Each row comes from the steps of one path. Every step used is in the known rows, and no mark comes twice. Write the path behind each row, first mark first.
(in the rows, 128 means zero)
Known rows:
tolel, lokufar, vozu, panup, sizo, detil: [160 121  26 153 102 114 133 130 106 125  65 160 106 134 154 117  81 122
 108 148  83 125 161 122 141 149 112 147 124 123 158 110 124 124]
rusu, lokufar, gude, detil: [111 125  96 130  96  98 125 140 152 145 121 118  99 134 168 138 147  96
 127 118 127 136 119 128 128 143 116 132 115 123 168 129 124 121]
fofi, panup, gude: [148 123  80 121 122 127 125 120 134 118 120 133 127 128 125 109 110 142
 122 110 118 141 132 119 140 132 125 146 124 144 103 105 111 144]
gude, lokufar, vozu: [136 116 116 138  82 120 160 150 128 156 102 133 115 125 124 104 142 122
 134 112 122 146 133 126 123 169 132 127 119 103 135 133 131 129]
sizo, lokufar: [123 141 111 140 143 125 129 138 138 136 126 125 121 117 120 134 116 144
 135 131 120 112 143 141 131 120 123 104 133 144 135 110 146 123]
gude, lokufar: [122 119 122 138 118 117 156 131 131 127 124 124 117 131 120 117 139 102
 129 122 141 131 121 138 133 153 136 136 138 108 124 135 140 130]
lokufar, gude: [129 118 128 133 120 109 134 117 123 141 133 135 129 126 130 128 141 132
 140 126 119 130 129 126 121 137 115 138 117 134 146 127 127 129]
panup, sizo, lokufar: [118 128  89 158 135 122 147 124 135 131 126 139 111 108 140 141 106 140
 127 122 126 114 158 144 149 133 121 123 124 159 142 121 128 124]
rusu, lokufar, vozu, panup, gude: [136 126  28 146  94 112 150 137 119 158  97 129 120 123 116 108 111 138
 127 132  95 167 126 116 165 154 121 127 112 128 161 103  95 155]
tolel, lokufar: [142 140 117 119 127 126 123 122 124 118 104 121 118 121 115 129 121 134
 118 132 124 115 135 130 135 123 128 118 138 128 124 123 134 124]
rusu, lokufar, tolel: [119 128 108 125 125 153 161 140 160 138 125 126 136 149 132 123 122 134
 132 106 129 139 111 130 117 142 137 114 117 117 164 113 119 124]
sizo, lokufar, rusu: [125 133 115 133 147 117 126 152 132 125 148 112 127 109 121 127 109 144
 124 134 115 112 144 149 110 117 133 103 136 146 114 116 137 130]
lokufar, fofi, panup, gude: [155 129  85 131 106 119 121 126 120 110 113 111 124 132 127 111 108 134
 119 115 105 139 129 129 131 127 125 156 133 155  90 115 105 153]
lokufar, vozu, detil: [142 121 114 101  75 118 129 147 138 154  97 124 122 138 155 117 115 126
 129 118 108 132 156 115 103 135 123 141 124 119 158 115 130 111]
sovobed, lokufar, gude, detil: [ 97 110 100 133 110 108 120 142 131 148 129 118 116 108 142 141 157 122
 133 123 130 123 123 137 121 137 116 121 106 136 153 129 136 111]
rupu, sizo, lokufar, gude, detil: [119 135  87 155 112  79 118 129 153 146 101 113 102 119 139 141 124 111
 128 120 116 108 151 124 126 131 113 129 128 123 141 121 140 118]
tolel, lokufar, vozu: [153 136 109 117  90 129 127 141 124 143  79 132 115 117 119 117 126 154
 124 123 106 126 150 121 129 139 124 109 120 126 137 120 125 124]
rupu, sizo, lokufar: [135 144 110 144 138 104 134 121 145 129 102 115 112 122 100 127 112 133
 124 127 127 104 149 130 139 130 120 110 145 123 116 120 141 133]
lokufar, vozu: [138 121 123 127  94 131 134 144 124 158 104 136 124 121 134 116 130 149
 134 117 106 143 142 118 120 145 123 120 109 123 143 125 123 128]
sovobed, lokufar, lafid: [106 120 127 147 133 117 148 114 139 143 132 135 150 108 100 123 146 134
 151 114 127 136 126 122 129 145 113  88 116 143 140 131 123 109]
sovobed, lokufar, tolel: [102 113 111 134 139 165 156 140 139 145 134 124 152 126 108 127 132 160
 136 113 130 127 115 141 109 138 137 105 107 132 149 114 128 114]
gude, detil: [111 128 106 126 112 124 106 144 139 131 121 120 116 126 164 139 129 109
 119 123 124 130 131 124 123 122 135 136 124 120 132 131 130 111]
sizo, lokufar, lafid: [120 141 120 152 133 112 142 118 155 143 125 141 142 115 115 125 116 136
 156 120 107 125 149 115 130 129 112  93 128 150 144 116 133 106]
vozu, panup, sizo, lokufar: [111 125  35 175 139 118 140 129 116 133 132 143 121 116 130 128  88 132
 138 138 110 132 153 143 165 132 114 126 122 154 147 116 135 121]
sovobed, lokufar: [112 118 119 128 136 132 135 135 125 132 133 120 128 110 105 130 148 141
 130 129 140 121 121 145 130 136 123 104 122 138 133 128 134 125]
vozu, panup, gude, lokufar, fofi, detil: [134 123  45 175 122 102 169 132  97 126 118 109 129 125  80 116 119 109
 117 145  97 154 109 118 154 149 134 169 146 133 113 119 115 162]
panup, gude, detil: [111 128  82 135 113 123 124 125 132 130 113 116 120 114 155 150 117 118
 106 123 124 129 135 119 135 120 143 155 125 141 130 118 101 130]
tolel, lokufar, fofi, panup, sizo, detil: [178 128  69 133 107 116 116 125 126  79  78 135  93 149 166 118  85 104
  96 128 101 102 152 141 126 131 112 161 146 142 103 118 125 131]
tolel, lokufar, gude: [143 131 119 123 115 109 128 115 121 132 108 130 119 120 116 129 134 135
 130 132 116 115 134 129 130 133 114 129 128 136 140 122 135 127]
tolel, lokufar, gude, detil: [125 129  96 125  98 108 106 131 133 133 103 119 105 121 154 143 132 117
 121 127 114 119 137 122 126 127 122 136 125 130 145 127 134 109]
fofi, lokufar, vozu, panup, sizo: [132 117  28 197  96 111 148 129 108 167 105 154 107 109 134 107  94 139
 135 138  94 159 156 151 166 155 110 137  98 137 178 125 128 126]
rusu, lokufar: [128 135 116 124 122 122 139 134 144 129 126 120 112 137 129 127 139 115
 124 122 139 133 115 134 142 142 121 113 131 123 150 124 123 137]
panup, fofi, lokufar: [139 154  94 180 117 126 153  97 112 139 128 110 109 127 134 130 133 127
 126 165 124 126 141 169 165 131 131 126 119 145 155 120 157 120]
rupu, sizo: [139 133 124 140 123 107 130 110 132 123 106 119 120 134 108 123 123 112
 119 120 133 123 132 119 136 135 127 135 139 107 111 137 123 138]
sizo, detil: [144 126 119 123 140 122 127 131 133 110 107 140 120 148 149 132 116 108
 108 145 120 106 134 126 109 127 124 144 139 116 131 110 132 130]
fofi, panup: [148 121 103 116 126 128 109 135 138 123 125 137 124 143 133 100 119 134
 137 111 118 138 126 129 126 135 117 126 122 125 106 120 141 127]
rusu, lokufar, gude: [131 124 115 129 113 103 144 123 141 140 128 128 112 135 128 126 151 115
 134 124 132 133 114 131 136 148 111 123 118 131 164 125 121 139]
panup, sizo: [122 115 107 150 122 126 145 116 123 126 130 144 121 119 149 137 118 123
 122 115 133 131 143 135 146 139 127 142 117 143 138 138 110 129]

Which path is each row?
[131 122  85 153  98 123 150 143 133 163 103 149 109 103 144 130 113 159
 135 111 104 128 173 140 143 148 115 113 103 154 153 117 120 121]  panup, sizo, lokufar, vozu
[126 113 124 135 122 114 154 145 124 116 148 114 123 121 121 110 132 100
 118 125 137 135 120 148 112 148 148 135 142 111 104 134 137 136]  gude, lokufar, rusu
[150 117  52 120  79 111 128 150 156 148  93 143 102 135 173 102  84 139
 138  93  98 127 184 134 122 145 103 133 114 147 150 100 142 102]  fofi, panup, sizo, lokufar, vozu, detil
[146 108  83 159  90 111 155 133 127 108 117 125 104 138 147  98 116  92
 128  99 125 145 135 157 141 164 121 160 135 132  95 144 128 137]  gude, lokufar, fofi, panup, sizo
[138 143  52 175 136 128 145 114  89 140 137 121 137 145 111 117 133 131
 134 174  94 161 124 114 170 136 128 135 121 138 137 118 149 121]  vozu, panup, fofi, detil
[137 117  41 151  98 124 139 131 102 155 100 135 138 116 113 111 101 153
 131 136  86 160 139 112 151 140 126 145 107 135 142 107 100 147]  lokufar, vozu, panup, gude
[144 134  50 171  82 130 144 123  89 162 109 121 131 141 138 104 126 141
 144 164  84 167 144 126 163 146 125 128 101 128 153 117 142 118]  lokufar, vozu, panup, fofi
[114 115 114 142 118 152 181 140 146 136 127 129 141 144 123 112 120 123
 138 105 133 139 114 136 107 153 151 140 123 101 140 119 135 120]  gude, lokufar, tolel
[130 126 111 157 121  99 141 112 131 149 127 135 111 117 120 128 130 134
 138 140 120 123 131 156 132 137 113 134 114 137 164 122 143 131]  fofi, lokufar, gude
[129 146  84 183 119 160 177 106 128 151 129 114 131 144 137 127 115 145
 131 152 112 132 136 165 141 134 146 130 107 138 174 108 151 107]  panup, fofi, lokufar, tolel
[139 110  84 137 120 124 126 117 136 117 125 153 115 135 153 106 110 124
 132 103 126 145 144 131 143 144 115 145 112 141 114 129 124 125]  fofi, panup, sizo
[138 140 119 136 102 114 137 142 134 118 118  98 109 135 130 127 133 105
 121 126 124 131 115 144 133 136 123 121 140 135 135 135 117 146]  rusu, lokufar, fofi
[139 141  97 186 106 108 160  88 108 151 130 116 108 127 135 131 142 130
 136 166 113 130 140 167 159 141 120 135 106 152 173 120 156 121]  panup, fofi, lokufar, gude
[148 140 103 145 102 105 139 141 143 159  76 124 110 118 104 117 114 149
 132 118 104 121 162 125 130 144 116 101 126 117 130 115 136 133]  rupu, sizo, lokufar, vozu
[108 110  33 168 124 143 189 124 122 136 124 129 155 138 106 109  89 126
 133 127 113 154 110 124 135 151 155 163 123 114 141 102 116 137]  vozu, panup, gude, lokufar, tolel
[120 126   4 182  83 112 126 144 119 168  89 125 107 103 140 122  92 136
 119 144  81 156 148 134 153 138 128 146 105 133 170 104 117 133]  fofi, lokufar, vozu, panup, gude, detil
[132 140  56 173 117 128 139 107  89 132 135 111 136 146 134 116 120 119
 137 173 107 153 128 137 169 129 130 136 121 135 140 120 151 116]  vozu, panup, fofi
[150 146 121 127 104 121 122 132 114 112  98 100 114 122 117 129 115 128
 115 135 110 109 134 142 130 118 127 128 150 141 115 133 131 132]  tolel, lokufar, fofi
[141 145  96 178 118 121 151 111 107 128 148  99 113 123 134 120 124 127
 113 171 118 130 142 178 144 129 142 125 122 149 137 123 153 127]  panup, fofi, lokufar, rusu
[114 130  99 171 129 111 160 105 153 144 124 153 134 106 137 135 109 130
 150 111 113 130 164 123 144 142 109 110 118 166 149 127 118 106]  panup, sizo, lokufar, lafid
[152 139  97 136 118 117 106 155 138 121 118 111 116 132 127 105 104 139
 140 118  99 119 143 148 123 123 112 113 138 154  99 113 149 129]  sizo, lokufar, fofi, panup
[114 130   6 162  94 115 120 159 123 167  90 123 117 101 142 129  90 149
 129 136  78 148 158 117 147 130 126 127 111 143 152  93 117 125]  sizo, lokufar, vozu, panup, gude, detil
[133 107  79 149 107 123 132 135 117 117 126 121 113 120 132 111 127 131
 129 105 122 135 135 158 140 144 108 127 116 161 105 135 122 131]  sovobed, lokufar, fofi, panup, sizo
[114 118  38 174 148 108 135 139 110 127 154 132 126 108 130 120  80 132
 128 143 104 137 154 153 144 127 125 124 124 156 129 117 131 129]  vozu, panup, sizo, lokufar, rusu
[138 130 101 157 119 107 177 131 114 123 114 110 120 116  90 130 134 110
 108 125 113 139 117 119 137 149 140 163 148 140 104 127 106 164]  panup, gude, lokufar, fofi, detil
[148 114  17 187 106 108 148 130 114 148  85 166  98 132 159 116  81 115
 114 156  87 134 160 148 144 154 109 152 109 125 179 107 130 130]  fofi, lokufar, vozu, panup, sizo, detil
[119 116  20 152  81 120 118 149 114 162  92 127 126 114 150 124  97 132
 122 132  85 166 142 105 145 135 133 151 104 129 148 107 101 129]  lokufar, vozu, panup, gude, detil
[149 107  73 142 119 119 131 135 122  97 106 134 105 137 157 117 114 110
 109 123 116 111 138 154 121 144 107 144 129 150 112 120 127 132]  sovobed, lokufar, fofi, panup, sizo, detil
[144 113  21 159  95 106 151 141 125 137  84 159  99 148 168 113  99 102
 112 140  96 148 143 125 146 164 107 143 114 115 178 110 110 136]  rusu, lokufar, vozu, panup, sizo, detil
[146 108  74 128 116 112 147 135 129 108 138 119 124 127 116  92 111 113
 115 111 126 147 122 141 125 154 143 153 137 127  80 112 117 154]  fofi, panup, gude, lokufar, rusu
[113 125  92 162 110  97 119 130 143 152 123 126  99 115 158 139 130 113
 129 135 116 125 139 151 128 132 117 140 110 132 169 127 143 114]  fofi, lokufar, gude, detil
[137 135 110 152 129  84 142 113 140 145 107 122 112 122 100 127 126 131
 136 127 117 106 147 131 133 138 107 118 131 128 134 120 142 134]  rupu, sizo, lokufar, gude
[125 142  29 203 124 154 168 110 108 153 133 115 137 150 128 113  93 142
 141 167  96 151 128 161 153 134 142 132 105 133 178 103 161 107]  vozu, panup, fofi, lokufar, tolel
[171 139  75 120 101 122 115 123 119 103  90 105 115 124 114 112  98 137
 107 118 101 124 136 132 140 122 123 146 144 157  86 110 111 148]  tolel, lokufar, fofi, panup, gude
[119 117  91 162 128 101 153 115 132 147 130 146 112 109 140 143 117 134
 138 118 120 115 158 142 145 140 108 131 114 163 157 120 128 127]  panup, sizo, lokufar, gude
[155 108  61 105  61 110 153 140 146 143  84 124 112 143 145  86 105 112
 126  99 110 146 149 120 119 163 127 166 127 113 126  99 128 132]  fofi, panup, gude, lokufar, vozu, detil
[144 131  40 188  93 120 178 133  90 168 108 126 123 142 108  93 147 123
 139 158  88 182 130 111 165 176 128 132 113 113 146 120 153 125]  gude, lokufar, vozu, panup, fofi, detil
[135 115  91 140  82 119 180 132 125 153  93 129 118 112 116 115 128 129
 121 115 119 147 135 120 139 167 139 147 120 121 131 117 103 150]  panup, gude, lokufar, vozu
[142 114  70 141 139 117 123 141 140 117 146 139 112 119 143 105  91 146
 128 111 113 129 159 153 128 135 119 118 122 159  99 114 135 126]  fofi, panup, sizo, lokufar, rusu
[162 151  35 166 104 128 144 124  85 158  86 125 123 132 102 109 133 156
 130 168  71 161 144 107 169 146 120 116 113 135 152 110 147 119]  tolel, lokufar, vozu, panup, fofi, detil
[125 127 122 142 138 118 137 147 112 134 127 107 126 110  86 134 158 142
 122 130 115 128 113 132 124 133 118 110 132 155 118 134 129 139]  sovobed, lokufar, fofi, detil
